Each row was made from one path, in order. Every step used is in the known rows, and no mark comes twice. Write each row's path.
In the rows, zero is written as 128.
Known rows
T -> G -> A -> N: [176, 129, 125, 84, 124, 166, 148, 127, 147, 127, 112, 137, 133, 129, 138, 144, 182, 127, 173, 143, 146, 125, 111, 123, 191, 140, 127, 127, 153, 120, 138, 143, 145, 121, 121, 132, 175, 158, 133, 107, 166, 161, 128, 102, 148, 151, 124, 164, 145, 168, 156, 147, 110, 142, 77, 123, 146, 120]
N -> H -> G -> A: [115, 94, 107, 107, 92, 117, 147, 99, 116, 79, 136, 139, 117, 127, 156, 137, 156, 113, 131, 111, 138, 151, 87, 161, 109, 94, 118, 131, 129, 132, 120, 140, 120, 105, 124, 131, 121, 175, 117, 95, 160, 141, 112, 116, 161, 129, 108, 149, 116, 113, 147, 162, 120, 114, 80, 130, 169, 118]
Y -> T -> G -> A -> N -> H: [161, 124, 126, 76, 101, 123, 158, 134, 169, 114, 139, 154, 119, 162, 176, 114, 157, 105, 180, 166, 127, 151, 121, 100, 189, 134, 129, 111, 139, 136, 147, 156, 138, 121, 101, 116, 151, 165, 103, 113, 149, 139, 147, 147, 133, 139, 128, 152, 122, 158, 155, 149, 131, 171, 69, 124, 187, 123]
Y -> A -> N -> T -> G: [162, 159, 121, 67, 150, 128, 109, 133, 154, 166, 102, 136, 116, 124, 127, 84, 164, 146, 134, 144, 104, 135, 142, 130, 166, 136, 143, 109, 160, 155, 137, 127, 169, 118, 54, 133, 159, 145, 147, 122, 147, 117, 139, 121, 110, 121, 161, 177, 128, 155, 144, 141, 140, 158, 122, 134, 142, 123]
H -> G -> A -> N: [143, 113, 120, 82, 92, 150, 150, 138, 115, 96, 120, 124, 130, 154, 121, 139, 187, 138, 129, 130, 142, 117, 88, 131, 153, 115, 119, 142, 170, 136, 124, 128, 134, 111, 108, 141, 157, 169, 111, 103, 152, 162, 124, 95, 152, 136, 126, 173, 134, 136, 149, 151, 116, 110, 98, 144, 154, 146]
G -> A -> N -> T -> Y -> H: [147, 116, 147, 103, 104, 89, 143, 133, 159, 164, 125, 137, 112, 112, 155, 107, 142, 158, 176, 155, 104, 98, 99, 123, 182, 122, 123, 111, 106, 134, 136, 101, 145, 119, 94, 93, 153, 151, 95, 117, 136, 105, 80, 134, 118, 132, 128, 186, 111, 167, 132, 140, 111, 140, 96, 123, 129, 158]
H -> G -> A -> N -> T: [120, 125, 109, 79, 77, 118, 132, 124, 113, 110, 125, 141, 121, 137, 140, 132, 170, 165, 124, 128, 138, 126, 85, 139, 140, 117, 136, 131, 165, 153, 135, 118, 148, 107, 79, 132, 156, 183, 115, 96, 147, 148, 109, 112, 135, 114, 123, 182, 125, 129, 147, 145, 126, 137, 104, 143, 150, 152]
Y -> T -> N -> H -> G: [101, 106, 107, 83, 105, 108, 143, 119, 116, 82, 167, 146, 76, 159, 167, 106, 137, 97, 114, 134, 82, 157, 146, 129, 95, 111, 161, 138, 180, 132, 124, 163, 155, 131, 102, 127, 105, 171, 132, 131, 144, 134, 121, 115, 147, 126, 127, 102, 87, 104, 112, 142, 164, 112, 108, 154, 184, 111]
H -> G -> A -> N -> T -> Y: [109, 97, 129, 98, 92, 119, 149, 121, 132, 147, 113, 135, 123, 126, 131, 125, 159, 171, 140, 132, 132, 107, 88, 131, 154, 110, 141, 122, 138, 157, 136, 99, 155, 112, 89, 129, 156, 159, 132, 91, 149, 148, 92, 119, 156, 135, 122, 153, 115, 150, 135, 144, 100, 136, 104, 140, 138, 148]
A -> N -> T -> Y -> H -> G: [124, 122, 130, 70, 100, 85, 138, 137, 138, 160, 124, 125, 93, 125, 129, 87, 167, 177, 123, 145, 94, 103, 104, 120, 132, 105, 148, 111, 150, 170, 163, 118, 159, 133, 84, 111, 117, 135, 112, 122, 127, 103, 100, 125, 141, 132, 158, 154, 91, 155, 109, 164, 137, 112, 119, 171, 129, 152]
A -> N -> T -> Y -> H: [149, 126, 122, 88, 117, 80, 132, 138, 149, 167, 127, 129, 91, 117, 137, 81, 143, 178, 141, 140, 95, 93, 110, 112, 145, 129, 149, 106, 120, 142, 148, 119, 165, 132, 74, 108, 135, 135, 96, 135, 123, 97, 106, 134, 117, 122, 135, 158, 104, 157, 110, 158, 134, 129, 111, 146, 124, 136]
H -> N -> T -> G: [127, 121, 102, 80, 128, 123, 146, 111, 146, 150, 108, 155, 87, 75, 141, 105, 135, 159, 125, 138, 95, 138, 138, 154, 118, 117, 165, 140, 188, 133, 157, 129, 171, 154, 106, 140, 112, 147, 157, 124, 141, 138, 134, 142, 162, 119, 119, 143, 101, 155, 138, 138, 142, 128, 78, 148, 124, 76]
T -> Y -> A -> N -> H: [156, 99, 112, 108, 145, 109, 143, 112, 159, 155, 117, 106, 119, 152, 97, 72, 133, 128, 144, 145, 126, 104, 104, 102, 155, 127, 128, 106, 84, 139, 107, 125, 149, 115, 68, 142, 158, 123, 110, 113, 139, 108, 163, 118, 143, 119, 126, 149, 120, 137, 120, 145, 111, 131, 120, 130, 151, 129]
A -> N: [174, 133, 90, 80, 121, 135, 129, 139, 118, 112, 115, 120, 105, 136, 108, 102, 161, 154, 119, 123, 137, 108, 94, 103, 136, 152, 146, 126, 159, 110, 118, 143, 155, 128, 81, 154, 161, 152, 96, 127, 131, 153, 154, 95, 130, 116, 121, 159, 151, 130, 132, 159, 139, 120, 108, 144, 131, 115]
A -> N -> H -> G -> T: [119, 105, 97, 65, 77, 106, 143, 112, 110, 87, 168, 148, 105, 164, 112, 123, 164, 152, 133, 126, 152, 138, 58, 98, 126, 122, 136, 124, 116, 145, 138, 153, 144, 121, 111, 175, 157, 191, 96, 108, 159, 160, 130, 116, 148, 104, 108, 137, 124, 125, 133, 177, 143, 140, 85, 153, 166, 132]
Y -> A: [161, 139, 123, 103, 160, 122, 112, 139, 136, 124, 100, 110, 124, 119, 107, 90, 150, 121, 101, 114, 107, 135, 135, 146, 136, 113, 128, 138, 143, 123, 97, 129, 144, 117, 85, 135, 129, 157, 118, 137, 136, 126, 142, 93, 110, 129, 143, 166, 137, 125, 135, 151, 133, 93, 118, 125, 129, 103]
T -> N -> A: [131, 119, 91, 91, 155, 138, 127, 95, 98, 86, 177, 132, 87, 130, 125, 120, 131, 110, 120, 122, 89, 142, 126, 139, 112, 143, 178, 138, 158, 99, 77, 151, 160, 126, 78, 160, 153, 162, 155, 153, 176, 156, 83, 91, 147, 125, 95, 124, 147, 109, 127, 148, 141, 134, 145, 130, 152, 104]
H -> G -> A: [124, 108, 129, 98, 109, 138, 143, 124, 116, 94, 115, 133, 122, 116, 137, 147, 171, 123, 120, 114, 128, 141, 104, 166, 127, 96, 120, 149, 163, 126, 115, 134, 134, 110, 130, 125, 126, 180, 121, 109, 155, 154, 106, 90, 150, 147, 129, 157, 126, 126, 153, 158, 119, 90, 91, 131, 146, 117]
Y -> A -> N -> T -> G -> H: [154, 160, 138, 86, 146, 112, 114, 112, 154, 164, 127, 156, 115, 120, 116, 82, 178, 117, 150, 154, 100, 130, 144, 139, 175, 132, 142, 112, 136, 144, 161, 115, 147, 118, 65, 136, 175, 153, 159, 131, 146, 119, 123, 125, 115, 124, 153, 188, 139, 140, 141, 146, 135, 152, 121, 131, 152, 143]
T -> N -> H -> G -> A: [103, 78, 109, 104, 101, 147, 150, 79, 108, 81, 153, 144, 103, 137, 167, 156, 144, 88, 148, 125, 121, 149, 109, 161, 117, 111, 124, 143, 136, 117, 104, 147, 139, 113, 138, 133, 142, 179, 144, 97, 180, 145, 85, 97, 171, 129, 88, 130, 107, 109, 124, 131, 122, 118, 109, 130, 179, 130]
H -> G -> T -> N -> A: [84, 101, 116, 67, 126, 129, 129, 97, 77, 71, 196, 143, 93, 143, 113, 147, 153, 122, 127, 125, 85, 160, 111, 139, 121, 122, 178, 152, 151, 135, 101, 148, 160, 135, 117, 176, 156, 191, 167, 141, 203, 176, 55, 89, 158, 130, 104, 118, 138, 121, 137, 161, 139, 132, 121, 135, 154, 124]
A -> N -> H: [166, 118, 70, 87, 106, 117, 136, 115, 120, 104, 147, 134, 106, 158, 123, 97, 141, 143, 128, 125, 151, 118, 73, 99, 125, 151, 141, 111, 121, 111, 117, 154, 145, 117, 76, 155, 156, 154, 89, 116, 134, 133, 162, 122, 136, 97, 97, 148, 138, 114, 124, 162, 141, 143, 100, 144, 160, 113]

Write each row's path
[120, 133, 148, 82, 133, 102, 163, 110, 153, 125, 164, 159, 90, 113, 116, 99, 155, 92, 140, 182, 54, 153, 159, 145, 157, 98, 179, 139, 183, 135, 165, 140, 142, 168, 100, 145, 120, 155, 156, 182, 140, 145, 126, 163, 162, 146, 137, 150, 124, 140, 157, 167, 138, 120, 94, 149, 167, 105] => Y -> T -> G -> H -> N -> A
[137, 114, 112, 115, 121, 115, 160, 103, 132, 120, 126, 140, 94, 96, 101, 106, 145, 117, 126, 140, 103, 110, 117, 156, 128, 105, 147, 159, 152, 103, 144, 118, 136, 162, 129, 155, 131, 157, 127, 153, 127, 148, 135, 118, 165, 118, 97, 164, 130, 117, 125, 150, 144, 68, 88, 149, 133, 100] => G -> H -> N
[127, 113, 99, 97, 119, 104, 133, 114, 129, 90, 163, 149, 80, 146, 170, 97, 114, 101, 126, 136, 79, 155, 145, 119, 112, 139, 164, 134, 152, 108, 111, 159, 159, 137, 95, 117, 121, 170, 119, 140, 136, 129, 119, 122, 119, 120, 109, 108, 109, 108, 110, 136, 163, 130, 103, 129, 177, 97] => Y -> T -> N -> H
[149, 153, 101, 84, 120, 118, 124, 112, 128, 147, 139, 173, 98, 109, 139, 97, 174, 140, 159, 139, 125, 118, 117, 129, 156, 145, 158, 115, 146, 128, 176, 129, 151, 127, 85, 148, 175, 171, 147, 135, 138, 141, 111, 127, 132, 120, 127, 155, 138, 141, 137, 164, 144, 167, 101, 141, 143, 128] => A -> N -> T -> G -> H
[121, 118, 89, 95, 113, 102, 141, 112, 132, 133, 109, 144, 85, 87, 130, 98, 120, 169, 104, 126, 101, 123, 113, 153, 102, 112, 162, 146, 174, 127, 136, 108, 169, 149, 81, 139, 113, 160, 120, 126, 127, 134, 138, 137, 143, 95, 99, 159, 113, 128, 130, 133, 153, 106, 93, 153, 126, 84] => H -> N -> T
[132, 130, 123, 102, 129, 128, 117, 110, 143, 138, 116, 165, 115, 85, 179, 133, 147, 140, 158, 123, 122, 147, 123, 162, 151, 118, 143, 132, 150, 127, 137, 128, 151, 110, 115, 116, 147, 181, 145, 115, 159, 145, 83, 126, 127, 144, 116, 153, 125, 163, 158, 146, 121, 159, 78, 107, 138, 98] => N -> T -> G -> A
[116, 95, 131, 114, 154, 95, 150, 112, 167, 190, 90, 121, 98, 80, 95, 72, 107, 162, 108, 147, 75, 113, 143, 154, 133, 92, 152, 137, 137, 148, 127, 81, 169, 147, 84, 126, 114, 129, 147, 123, 132, 109, 144, 134, 150, 113, 129, 162, 98, 151, 122, 118, 119, 95, 117, 141, 113, 101] => H -> N -> T -> Y -> A
[127, 113, 96, 89, 130, 118, 155, 107, 122, 102, 149, 123, 94, 110, 92, 106, 134, 141, 101, 137, 92, 135, 102, 143, 116, 114, 174, 146, 173, 116, 106, 131, 151, 153, 79, 166, 127, 146, 129, 147, 151, 142, 140, 132, 173, 110, 98, 156, 141, 118, 141, 156, 139, 105, 113, 154, 135, 90] => H -> N -> A
[102, 78, 147, 101, 136, 89, 143, 100, 142, 134, 135, 130, 119, 131, 106, 104, 138, 126, 138, 127, 111, 150, 104, 139, 133, 82, 129, 130, 74, 168, 120, 121, 141, 121, 129, 146, 126, 166, 133, 112, 167, 125, 114, 116, 154, 139, 137, 122, 100, 147, 131, 170, 113, 112, 87, 126, 150, 124] => N -> H -> G -> T -> Y -> A
[94, 68, 118, 103, 117, 91, 151, 104, 120, 104, 154, 143, 102, 124, 125, 120, 136, 145, 140, 113, 133, 140, 81, 125, 113, 89, 147, 130, 83, 143, 125, 139, 144, 127, 142, 158, 127, 176, 120, 116, 168, 150, 98, 119, 168, 136, 106, 90, 100, 144, 128, 183, 117, 125, 68, 138, 146, 106] => N -> H -> G -> T -> Y
[161, 153, 107, 81, 130, 104, 106, 138, 138, 145, 107, 128, 114, 138, 107, 75, 146, 159, 109, 133, 108, 117, 113, 120, 146, 137, 142, 113, 145, 148, 118, 111, 157, 115, 35, 137, 163, 157, 112, 120, 132, 115, 150, 114, 92, 91, 143, 187, 137, 120, 136, 133, 150, 136, 133, 134, 140, 134] => Y -> A -> N -> T
[126, 92, 139, 91, 140, 90, 173, 111, 156, 137, 141, 113, 89, 97, 98, 98, 129, 136, 129, 164, 57, 120, 120, 145, 130, 89, 157, 133, 140, 133, 122, 119, 149, 166, 105, 127, 103, 117, 119, 159, 143, 109, 113, 145, 180, 140, 126, 156, 109, 152, 127, 164, 130, 86, 109, 159, 124, 111] => T -> Y -> H -> N -> A
[129, 107, 115, 88, 135, 138, 121, 114, 104, 91, 166, 147, 96, 126, 132, 140, 133, 128, 151, 117, 107, 135, 128, 124, 137, 147, 160, 153, 126, 102, 104, 143, 167, 137, 145, 153, 163, 195, 140, 142, 175, 174, 77, 74, 125, 126, 89, 117, 140, 137, 117, 141, 152, 119, 94, 119, 132, 100] => G -> T -> N
[123, 107, 99, 110, 141, 93, 121, 124, 128, 154, 118, 144, 92, 90, 142, 81, 114, 173, 117, 103, 115, 117, 113, 140, 105, 118, 165, 121, 122, 127, 119, 115, 167, 128, 79, 129, 129, 151, 128, 130, 134, 133, 101, 122, 130, 129, 119, 116, 113, 146, 118, 152, 119, 130, 99, 127, 111, 95] => N -> T -> Y
[104, 100, 102, 88, 92, 94, 127, 105, 103, 79, 164, 149, 104, 136, 134, 124, 146, 139, 127, 106, 134, 159, 76, 132, 103, 100, 143, 138, 112, 140, 130, 144, 139, 122, 127, 166, 124, 201, 110, 118, 165, 153, 106, 116, 146, 115, 109, 116, 114, 127, 141, 181, 143, 130, 74, 142, 158, 105] => N -> H -> G -> T
[151, 147, 74, 78, 110, 109, 117, 134, 117, 119, 128, 141, 98, 129, 131, 89, 143, 180, 112, 116, 130, 111, 92, 109, 123, 154, 152, 117, 154, 130, 129, 127, 164, 121, 53, 145, 155, 167, 103, 121, 125, 136, 133, 121, 111, 96, 113, 162, 140, 126, 126, 151, 147, 147, 110, 146, 131, 116] => A -> N -> T
[133, 134, 154, 87, 130, 115, 164, 129, 163, 141, 131, 158, 92, 102, 138, 98, 157, 100, 148, 170, 68, 137, 171, 144, 154, 98, 158, 152, 191, 127, 181, 143, 143, 177, 138, 124, 108, 155, 142, 171, 122, 142, 149, 145, 163, 152, 140, 146, 105, 148, 138, 153, 150, 90, 69, 149, 152, 95] => Y -> T -> G -> H -> N
[121, 115, 112, 102, 126, 105, 160, 89, 117, 106, 166, 142, 91, 103, 83, 103, 144, 111, 118, 154, 83, 130, 103, 159, 124, 105, 167, 147, 148, 108, 129, 119, 132, 154, 93, 168, 142, 156, 144, 167, 149, 145, 122, 131, 172, 115, 89, 170, 149, 103, 142, 159, 134, 102, 114, 155, 145, 114] => G -> H -> N -> A
[109, 110, 144, 134, 150, 78, 148, 96, 157, 192, 110, 137, 97, 76, 94, 70, 119, 132, 131, 155, 65, 109, 144, 169, 146, 86, 150, 136, 112, 146, 146, 71, 146, 155, 93, 131, 129, 140, 157, 144, 128, 109, 125, 142, 150, 124, 126, 175, 110, 135, 117, 126, 121, 91, 115, 133, 127, 123] => G -> H -> N -> T -> Y -> A
[122, 104, 121, 94, 118, 130, 158, 104, 155, 148, 104, 158, 106, 74, 159, 139, 141, 142, 156, 152, 99, 140, 134, 167, 151, 109, 140, 145, 168, 132, 152, 107, 156, 139, 126, 125, 133, 161, 154, 107, 154, 143, 112, 145, 162, 129, 109, 166, 105, 169, 159, 123, 126, 133, 70, 132, 136, 92] => H -> N -> T -> G -> A
[153, 108, 140, 106, 152, 96, 142, 133, 145, 142, 113, 113, 98, 95, 142, 90, 140, 136, 138, 125, 88, 105, 129, 139, 132, 106, 141, 130, 124, 122, 124, 132, 149, 141, 124, 107, 105, 129, 97, 147, 130, 108, 105, 115, 142, 154, 145, 134, 106, 155, 117, 168, 119, 84, 91, 140, 110, 104] => T -> Y -> H
[144, 91, 134, 98, 135, 97, 147, 114, 157, 148, 135, 122, 123, 156, 90, 90, 130, 138, 165, 150, 132, 123, 91, 93, 179, 128, 128, 109, 52, 139, 115, 119, 147, 124, 103, 152, 177, 152, 108, 116, 163, 125, 138, 119, 126, 116, 121, 145, 128, 155, 130, 158, 113, 150, 95, 115, 153, 137] => G -> T -> Y -> A -> N -> H
[133, 119, 152, 87, 106, 108, 159, 108, 173, 157, 112, 151, 105, 66, 176, 135, 145, 133, 168, 170, 71, 133, 146, 176, 166, 94, 129, 142, 164, 146, 169, 114, 148, 144, 142, 95, 106, 153, 133, 120, 148, 108, 92, 159, 146, 137, 130, 192, 85, 178, 148, 128, 140, 113, 70, 139, 132, 113] => Y -> H -> N -> T -> G -> A
[124, 120, 126, 94, 144, 121, 165, 81, 142, 124, 156, 153, 94, 93, 104, 115, 161, 95, 144, 164, 82, 138, 131, 156, 144, 105, 168, 141, 159, 122, 153, 138, 138, 157, 112, 168, 142, 144, 175, 162, 166, 153, 117, 141, 194, 141, 112, 157, 143, 135, 151, 166, 125, 122, 101, 150, 149, 108] => T -> G -> H -> N -> A
[132, 122, 130, 117, 172, 88, 115, 129, 151, 178, 100, 133, 109, 96, 120, 67, 112, 152, 115, 119, 90, 120, 137, 152, 129, 107, 150, 124, 112, 145, 107, 100, 163, 118, 68, 123, 129, 142, 137, 127, 141, 110, 119, 122, 115, 134, 144, 152, 114, 144, 123, 140, 116, 119, 121, 115, 120, 107] => N -> T -> Y -> A
[140, 100, 163, 86, 97, 116, 168, 137, 149, 141, 114, 111, 124, 138, 123, 132, 185, 136, 161, 154, 106, 101, 104, 133, 177, 100, 112, 128, 131, 153, 138, 119, 132, 125, 136, 103, 132, 141, 100, 110, 146, 121, 102, 109, 162, 164, 151, 169, 103, 159, 126, 155, 104, 86, 99, 152, 142, 163] => T -> Y -> H -> G -> A -> N
[125, 131, 111, 76, 145, 117, 124, 132, 111, 86, 179, 141, 79, 153, 144, 98, 127, 107, 114, 140, 54, 160, 154, 120, 129, 136, 187, 133, 181, 115, 91, 157, 166, 141, 69, 136, 138, 169, 140, 168, 156, 142, 100, 111, 117, 128, 120, 122, 135, 111, 130, 148, 154, 139, 134, 127, 167, 106] => Y -> T -> N -> A
[142, 89, 138, 103, 134, 103, 172, 126, 164, 160, 104, 107, 91, 80, 114, 97, 132, 147, 137, 157, 73, 98, 132, 146, 138, 89, 140, 147, 142, 124, 139, 117, 154, 166, 138, 111, 90, 118, 105, 142, 125, 107, 131, 131, 173, 143, 127, 151, 87, 167, 101, 147, 131, 57, 85, 161, 109, 100] => T -> Y -> H -> N
[141, 115, 128, 95, 135, 137, 167, 98, 144, 138, 118, 148, 97, 81, 118, 115, 167, 106, 154, 149, 103, 122, 140, 158, 146, 105, 148, 155, 165, 115, 171, 138, 149, 161, 145, 150, 128, 153, 162, 152, 141, 151, 137, 128, 184, 144, 118, 149, 123, 146, 137, 153, 132, 94, 73, 149, 134, 93] => T -> G -> H -> N
